What can hang from each mark
X: C Z
S: M P X
C: P
W: D
D: W
P: C S Z
M: C N S W Z

Known rows, with every way that one mark hangs from another
(S (M N) P (X Z)): [ -5  17 -14  -5  14  14 -29  16   8   6  11 -35 -21  11  -8   3   7 -17
   4  -3  -2  16 -32 -61  -8   2  -8  10   4]
(S M (P Z) X): [ -8  29  10  -6  21  10  -2  12   8   1   7  -3 -26  11  -5  13  -2 -17
  -8   2  -2  15 -20 -53 -14   1 -10  11   8]
(D W): [ -8  17 -20 -18  18   2   7   8  14  15  14  -6 -16  20   5   1  32 -13
  -9   5  -3   9   2  35  24  -4  -1  39   7]
(M (C (P S)) N): [-10   3  27   2  14 -17  -1  10   6  -3  -8 -14  -2   7  -4 -11  36  11
  33   3   3   1   7  42   7  -3  -8  20 -14]
(P C (S M X) Z): [  9  15  62   2  -6  -9  19   9   5   0  -8   8 -14   7 -15   2  -9  10
 -10   8   1   8  -4 -39 -12  13 -20 -20  15]
(P Z): [ -3  19  11   0  10  -4  -8  11   5  14  11   1 -19  20   4  12   6  -5
  -5   6  -1  -2   2  42  12  -8  -4  27   5]
(X Z): [ -7  10 -17  -6   4   0   3  14   4  18  13 -15 -17  22   4   2  -1  -6
 -11   3  -3  -2 -13  32  16  -7  -5  28   4]
(W D): [ -3  14 -12  -7  10  -7  -1  17   5  10  14 -10 -17  12   4   8  18  -3
 -14   1  -1   0   3  29  24  -1   9  29   5]
(M (C P) S W Z): [-36  11  15  -7  23   5  25  11   6  -6  -5  13   5  13  -8   2 -16  -7
   1  -1   0  -6  13  56   6 -12  -7  30 -24]
(S M): [  0  17 -18  13   8   1   6  11   9   7  13  -9 -19  10  -4   1  22 -10
  -5   4  -1  -6 -11  14   8  -6   1  30  14]
(P C (S M X)): [  5   7  36   9 -11 -10  32  11   7   0  -6  -2 -11   2 -17 -10   6   7
 -11   6  -1   7  -6 -36  -8  10 -13 -12  16]
(C (P (S M) Z)): [  7  19  35 -15  21 -14   5   9   8  -8  -2   5 -21   9  -7   5   7   8
   0   9   1   1  -8   0 -22   7 -16   5   9]
(S M P X): [-13  22 -18   3  16  10  11  14  11  -1  10 -11 -24   6  -6   1  13 -17
 -10   3  -3  15 -23 -49 -11   0  -5  18   9]
(S (M W Z)): [ -5  12  -7  13   8  -3  -2  14   7   2  16   2 -12   3 -14   8 -15 -11
 -17   1  -1  -7  -4  23 -11  -3   3  26   7]
(X C Z): [ -9  12 -19   5   8   4   6  16   3  16  12 -18 -14  22   1   1  -3  -7
  -8   2  -6  -2 -19  11  14   5 -11   1   3]
(C (P S Z)): [  0  14  39 -19  19 -18   5   6   7   0  -1   6 -17  15   0   5   4  10
  -3  10   0   4   5  34 -14   4 -14   9   2]
(M N Z): [ -1   1   3   0   9  -5 -47  14   5  18  14 -10 -12   6  -3   6  12  -5
  -7   1  -5  -4   4  52  21  -9   2  33  -9]
(P C (S (M W))): [  2   9  36  30 -15 -19  38  10   6  -8   0  -2  -4   9 -21  -9   4  11
  -6   8   3  -3   1   7 -24  11  -5 -13  23]
(M (S P) Z): [-36  11   3 -20  11  14   0  13   7   2   6  10 -10  13  -5   3  -8 -10
 -30   1  -6   3  -4  23  17 -11  -6  23  -9]
(X (C (P (S M))) Z): [  1  10   4 -11  19  -6  19  14   7  -6  -1 -14 -17  12 -12  -4  -1   5
  -2   5  -3   0 -29 -32 -20  21 -24 -23   8]
(M W): [-10  15 -14  23   4  -9  15  13   5   9  17 -10 -12  18  -1  -2   8  -7
  -4   4   1  -3   5  55  -5  -5   8  33  12]
(S (M N (W D)) P): [ -7  21  -7  12  17  -3 -26  19   7  -8  17 -30 -14   6 -12  11  24 -11
   4  -5   4   9 -11 -19 -18   6  15   8  11]
(X (C (P S)) Z): [ -5   6   8 -14  16 -10  19  13   4   0  -1 -14 -13  18  -5  -6  -2   8
  -5   6  -4   2 -17   2 -11  19 -23 -17   0]
(C (P (S M X) Z)): [  9  19  36 -19  22  -8   8   9   7  -6  -4   4 -22   6  -7   5  -4   3
   0   8  -1  11  -9 -35 -25  11 -19   3   9]
(S (M C W) P X): [-27  23  -9  24  12   7  33  14   8  -8   5  -8  -8   4  -9  -1   1 -18
  14  -2   2  13 -14 -40 -18  -4  -3  20  -2]
(S P): [-20  17 -14   3  12   2   8  11   8   4  13  -9 -18  13   1   0  22  -9
 -11   5  -2   9  -9  20   0  -5   1  25   2]
(C (P (S (M N)) Z)): [ 13  16  42  -8  22 -13 -30   8   8  -6  -1 -10 -17   8 -10   5  22   6
  17   6   3   1  -5   3 -20   8 -13   1   8]
(S M X): [  2  18 -16   7  10   5   9  14   8   9  10 -10 -22   8  -5  -1  11 -13
  -5   4  -2   5 -13 -22   4  -4  -2  27  15]
(M C W Z): [-26   6   4  16   5  -8  12  14   4   7   6  10   0   5  -3   4 -14  -7
   1   0  -1  -6  11  58  10 -13   1  36 -17]

Rows
[  3  14  38 -23  20 -14   8   8   5   2  -3   4 -20  14  -2   1  -5   6
  -4   8  -2  14   2  -1 -17   7 -17   7   2]	(C (P (S X) Z))
[-17  14   5   6  28  -2  13  11   9 -11   0   9  -5   0 -12   8  -9 -11
   6  -1   1  -6  -3  21 -19  -5  -6  24 -17]	(S (M (C P) W Z))
[  8  14  62   7  -8 -14  16   9   7  -3  -7  10 -12  10 -15   4   4  14
  -8  11   2  -1  -2  -4  -9  10 -17 -19  17]	(P C (S M) Z)
[-17   5  13   7  27  -9 -21  11   6  -2   2  -7   0   5  -9   6   6  -8
  20  -3   2  -3  11  58  -6  -8  -2  29 -27]	(M (C P) N W Z)
[  9   0  25 -15  19 -14 -34  12   9  -6   0  -8 -13  -5 -16   0  14   7
   0   4  -2  -3  -5  10 -14   6 -11   9  -5]	(C (P (S (M N Z))))
[ -1   5  18 -11  22  -9   4  12   8 -10  -2   7 -16  -4 -18   1  -5   4
 -15   4  -5  -3 -15 -16 -19  19 -22 -17  -3]	(X (C (P (S (M Z)))))
[ -5  16  41   1   0  -6  23  13   7   2  -9   9  -9   2  -5   3  -7   3
  18   6   2   5  -3 -29   7  -1 -18  11   0]	(P (S (M C) X) Z)
[-11  10   4   6  26  -3 -12  11   7   3  -2 -19  -4  12   0  -3  43  -7
  32   1   3  -1   4  48  12 -10  -4  32 -20]	(M (C P) N)
[  1   8  62   3  -9 -20  15   7   4   3  -5  10  -9  16  -8   2   2  17
 -11  10   0   2  11  29  -1   6 -16 -13   8]	(P C S Z)
[  1  10  -7  -7  12   6  -9  15   7  11  10   4 -21  -3 -10   7 -12 -14
 -21   1  -6   1 -11 -20   5  -4  -7  27   0]	(S (M Z) X)
[  6  17  31   4   6  -4  13  13   5   5  -1   2 -16   6 -10   4 -11   2
   0   6  -4   8 -13 -52  -8  18 -21 -19  16]	(P (S M (X C)) Z)
[  3   9  65  -2  -9 -15  19   9   3   7  -7   9 -12  13  -8   0  -8  12
 -11   9  -1  11  11  -6  -3  10 -18 -15   7]	(P C (S X) Z)
[ -8   8  -2  -5  10 -12 -10  18   3   6  17   1 -11   5  -4  16 -18  -4
 -27  -2  -2   0  11  38   5   1  12  25  -3]	(M (W D) Z)
[  4  28  12  -5  40   9   2  11   8  -1   2  -4 -25  14  -9  13   0 -15
   3   3  -3   9 -20 -52 -20  16 -20 -12   3]	(S M (X (C (P Z))))
[-31  21  -4  -7  12   6  20  17   4  -6  12  -8  -7  20  -5   6  -1  -8
 -18  -2   0   9   2  12   3  -1  12  16   8]	(M (S P) (W D))
[-34  19 -10 -10   7  14  28  14   4   3   8 -14  -8  29  -4  -2 -30 -15
 -13  -1  -2  15 -15 -20  -9  -3  -6  13   6]	(M (S P (X Z)) W)
[  8  16  31  -6   2  -8   7  12   5   5   2   4 -20   5  -5   4  -9   3
  -3   7  -2   7  -7 -30  -6   6 -14   7  17]	(P (S M X) Z)
[ -2   2   6 -16  -7  -9  18  14   3  15   4 -12 -15  13   1  -7 -17   6
 -12   5  -3   9 -10  -8   6   4 -13  14   9]	(P (S (X Z)))
[-22  15 -18  -7  15  13  11  17   5  10   9 -20 -19  19  -3   1 -11 -15
 -13  -1  -7  19 -30 -52  -3  13 -17 -10  -4]	(S P (X C Z))
[-36  13   1 -17  17  21  10  16   5   2   3   5  -9  12 -10   2 -22 -15
 -29  -2 -10  11 -12 -34  12   6 -16  -6 -12]	(M (S P (X C)) Z)
[ -2  12  33   0   3 -10  12  14   2  12   1   2 -15  13  -3   2 -12   6
  -4   8  -5   9  -1 -18   0  16 -20 -14   7]	(P (S (X C)) Z)
[ -5  23  13  -3  36   0  -3  10   6   2   4  -1 -20  23  -1  12   9  -7
   1   5  -3   3  -6  17 -10  11 -18  -4  -4]	(X (C (P Z)))
[-31  12   0   0  13   8   4  14   9  -6   1   8  -9  -5  -9  10   3 -15
  -4   0  -2   2 -16 -11   7  -8 -10  21 -20]	(S (M C Z) P)
[-28  27  19 -18  15  18   8  11   5   5   3   4 -14  25   0   7 -11 -14
 -13   2  -4  16  -4 -17   9  -7 -11  15   1]	(M (S (P Z) X))
[-16  22  40   3   9   0   4   7   6   0   1   4 -16  21  -6  11   9  -3
 -15   7   0  11  -3   6 -10   2 -12 -11  -1]	(S (P C Z))
[-21  18 -16   7  18  11  14  14   6   5  10 -13 -19  13  -3  -2  10 -15
 -10   2  -6  18 -18 -36  -4  10 -10  -4   0]	(S P (X C))
[-27  14  -1  -2  10  12 -15  13   7   4   8 -18  -6  23  -4  -5  30  -7
   2   0  -1   5  -3  26  18 -11   2  22   2]	(M N (S P))
[-27   6  39  -6   3  12 -23  11   6   0  -3  -3  -1  14 -18   1   9  -2
 -19  -1  -3   4   3  18  14  -4  -9  -6 -13]	(M N (S (P C)) Z)
[-13   4  14   6  10 -10 -29  20   2   6   9  -9   4   1  -6  15   0  -3
  11  -5   1  -4  17  43  21  -5  10  27 -20]	(M C N (W D) Z)
[-20  20  56  -1   7  11 -19  10   7  -1  -4  -7  -3  29 -12   6  18  -1
   0   2   1   8   3  12   9  -3 -10 -13  -1]	(M N (S (P C Z)))
